Known rows, with every step that occurs:
gomis/suni/sunu: [ -2.8  -8.1 -22.2   3.8   3.9   3.6  31.2  -6.7   7.6   2.9  16.4 -13.7
   1.3  42.1 -24.7   8.2 -26.6  21.3 -12.1]
gomis/suni/zalon/reva/nuno: [  8.1   0.4   6.7 -11.6  19.6 -21.7  31.0 -10.0 -29.5 -21.1  25.4  -6.9
   0.7  19.9   5.3  25.7 -44.0  32.6 -21.5]
disu/suni/sunu/reva/nuno: [ 23.1  -4.8 -50.2  35.9  -1.7  24.2  -1.8   0.4 -46.7  32.7  17.2  43.9
   4.7  -3.7 -13.2 -11.9 -24.4  25.6 -59.6]
kibi/zalon/suni/sunu/reva: [ 39.8 -31.6  -8.6  34.0 -31.5  -2.6  21.0  11.9  12.2   2.5   4.9 -17.8
  10.7  45.9 -48.4 -23.6 -12.1  33.3 -51.0]
suni/sunu/reva/zalon: [ 30.6   9.2 -37.9  23.4   5.1  14.0  17.4  10.2 -19.3   5.5  -2.3 -10.7
  -3.1   7.1 -18.0 -27.0 -10.8   7.3 -67.6]
kibi/zalon/reva/nuno/suni/sunu: [  9.3 -30.1  11.7   5.2  -4.5 -28.5  19.3  -5.1 -11.0  -3.3   2.6 -49.8
   8.9  37.7 -23.2   0.0 -41.7  18.7 -30.5]
kibi/zalon/reva/nuno/suni: [ 16.9 -26.6  17.1   0.8 -13.4 -49.5  20.5  -5.1 -20.2 -14.5   3.1 -51.5
   2.6  17.1 -10.4   7.3 -37.5  16.2 -38.3]
nuno/suni/sunu: [  5.8 -16.7 -14.7   6.8   0.3 -14.3  17.5  -2.6  -6.0  14.2 -14.9 -28.1
  12.5  35.6 -16.7  -7.6 -34.5   2.8 -19.1]
sunu/reva/nuno/suni: [ 19.3   2.8 -35.0  14.9  -6.0 -34.9  27.2  12.4 -55.8  -7.9  23.6  -3.7
   4.2   1.2 -15.1 -15.2 -42.2   7.4 -51.4]
gomis/suni: [  2.2  -7.4 -16.3  -2.3  -4.9 -20.1  34.8  -7.8  -1.6 -11.4  18.5 -14.5
  -6.0  21.6 -11.7  13.2 -21.7  17.6 -17.1]
nuno/suni: [ 11.9  -9.8  -8.4   1.1  -7.9 -34.4  20.7  -2.1 -14.8   0.3 -12.7 -29.8
   7.2  16.3  -4.2  -1.1 -31.5   1.4 -28.1]
nuno/suni/sunu/reva/zalon: [ 27.5   2.2 -35.5   8.6   9.1  -6.6  25.0  16.5 -30.6   2.3  -4.0 -41.7
   8.5  15.0 -12.8 -28.5 -31.8  -1.1 -67.3]
gomis/suni/zalon: [  7.6   8.2  -0.3  -7.0  22.0  -4.2  30.2   2.3 -17.1  -6.8  13.5 -10.5
   2.1  39.5  -7.4  14.8 -34.7  21.5  -5.4]
suni/zalon: [ 16.7   5.4   5.5  11.4  13.5   0.3   8.8   1.6 -16.2  11.1 -12.8   3.8
   3.0  24.1  -4.7   2.9 -19.2  11.7 -17.9]
disu/suni/nuno: [  8.4  -3.7 -17.3  11.9   6.8   5.1  -9.2  -3.0 -25.1  18.6  -6.5  10.7
  -2.3  -6.9  14.4  16.0 -23.8   0.6 -20.4]
disu/suni/sunu/reva/zalon/kibi: [ 48.9  -9.4 -37.5  43.8  -2.9  28.9 -21.4 -18.8 -19.6  12.0  -9.5  -8.9
   6.4   2.7 -18.0 -18.7  -8.8  12.2 -86.5]
sunu/reva/nuno/suni/zalon: [ 25.0  16.7 -18.2  10.1  19.6 -21.1  20.8  21.8 -69.7  -4.2  19.4  -0.3
  11.4  18.3 -10.0 -11.9 -52.3  11.4 -40.7]
sunu/reva/zalon/suni: [ 54.3  -7.5 -37.4  21.8 -30.7 -20.7  24.4   4.7 -10.7 -17.9  -8.4 -22.0
   2.7 -10.1  -5.1 -17.6 -16.9  24.0 -84.6]

Rows:
[ 33.9 -17.3 -33.7  20.4 -20.7  -2.6  19.5  -8.5  15.0   0.8 -29.4 -39.5
  11.0  13.6  -8.8  -6.0 -26.9  28.7 -58.1] => reva/zalon/suni/sunu
[ 20.6 -27.0  32.4   6.8 -18.2 -24.7  12.3 -12.6  16.4  -7.5  -8.1 -31.2
  -6.1  19.7 -15.4   2.3  -2.4  14.7 -34.4] => kibi/zalon/reva
[ 20.6 -23.8   7.6  16.6 -19.2 -22.8  17.8   9.6   8.6 -16.7  -5.3 -45.5
   2.3  34.2 -22.1   8.6 -26.3  19.8 -12.0] => kibi/zalon/suni/nuno
[ 17.2   4.1 -42.4  35.6   2.7   8.1  18.6   6.9 -34.5   9.9  23.4  26.5
   3.1  13.2 -30.8 -18.6 -23.1  18.0 -49.5] => suni/sunu/reva/nuno
[ 39.0   6.6  -7.1  29.4  11.9 -23.9   0.0   0.0 -62.1 -19.6  13.8 -12.8
  18.5  32.6 -26.7 -13.7 -43.5   7.2 -49.3] => sunu/reva/nuno/suni/zalon/kibi
[ 43.1   3.2 -33.2  15.3  -8.5 -15.7  21.2  16.1 -22.8 -30.9  -0.6 -29.5
   1.6  -6.8  -3.0  -9.8 -26.8  14.6 -60.8] => sunu/reva/zalon/suni/nuno
[ 19.6 -14.6 -13.1  10.5 -16.2 -25.1  17.5  -5.1   0.7 -17.7 -10.7 -17.9
   4.5  12.3  -5.4  11.1 -27.5  15.0 -18.6] => zalon/suni/nuno
[  5.0 -20.9  -7.8  -1.2   0.0 -31.8  19.0 -16.3 -19.2  -1.3  -3.2 -24.5
  12.9  16.6  -4.6   1.5 -43.5  14.8 -37.6] => zalon/reva/nuno/suni/sunu
[ 26.9 -38.7  -0.1  28.0 -31.6  -6.0  17.2  -2.5  28.6  10.2 -15.0 -36.2
  11.8  53.1 -39.4  -6.9 -18.6  35.7 -25.9] => kibi/zalon/suni/sunu
[ 27.6  -5.2  18.6  15.4  10.5 -21.8  -6.1 -14.7 -19.5 -10.5 -19.1 -38.2
  16.8  47.0 -16.2  -0.4 -34.2   0.4 -24.4] => nuno/suni/zalon/kibi
[ 33.1 -34.2   5.0  22.1 -41.2 -26.1  20.8  -3.2  20.5  -5.0 -13.7 -37.4
   4.9  29.8 -27.6   2.4 -15.4  32.8 -33.4] => kibi/zalon/suni
[ 35.8 -22.1 -27.5  28.9 -25.7  -6.1  22.3  -2.5   3.5   5.3   1.9   6.9
  12.0  26.0 -32.4 -22.4 -15.3  26.9 -54.4] => zalon/suni/sunu/reva
[ 28.6  -5.2 -24.9   8.5  -9.5 -18.5  18.1   1.2  -4.0 -24.2 -19.7 -48.0
   2.1  -4.0   8.3   9.5 -33.4  15.8 -41.6] => reva/zalon/suni/nuno
[ 16.5  -6.0 -22.1  12.9   3.1 -12.1  21.1  10.3 -25.0   7.2   8.0 -11.1
  12.5  31.8 -25.6 -27.1 -28.1  -0.5 -43.5] => nuno/suni/sunu/reva
[ 40.2 -14.6 -28.7  15.6 -30.0 -23.8  22.2 -10.1   5.0 -11.0 -30.2 -40.8
   3.2  -5.9   4.7   2.3 -22.1  27.8 -63.6] => reva/zalon/suni
[  6.6  -6.5 -27.1   8.5  -5.5 -38.9  22.7  -0.2 -38.8  -0.4   3.0 -20.2
   6.4   5.9  -4.8   6.0 -46.0  11.3 -30.3] => reva/nuno/suni
[ 36.2 -25.7 -25.2  42.3 -30.0  -1.7  23.6  13.7 -13.5  -1.0  18.3 -10.0
   9.4  36.0 -48.7 -18.9 -28.0  44.1 -50.3] => kibi/zalon/suni/sunu/reva/nuno
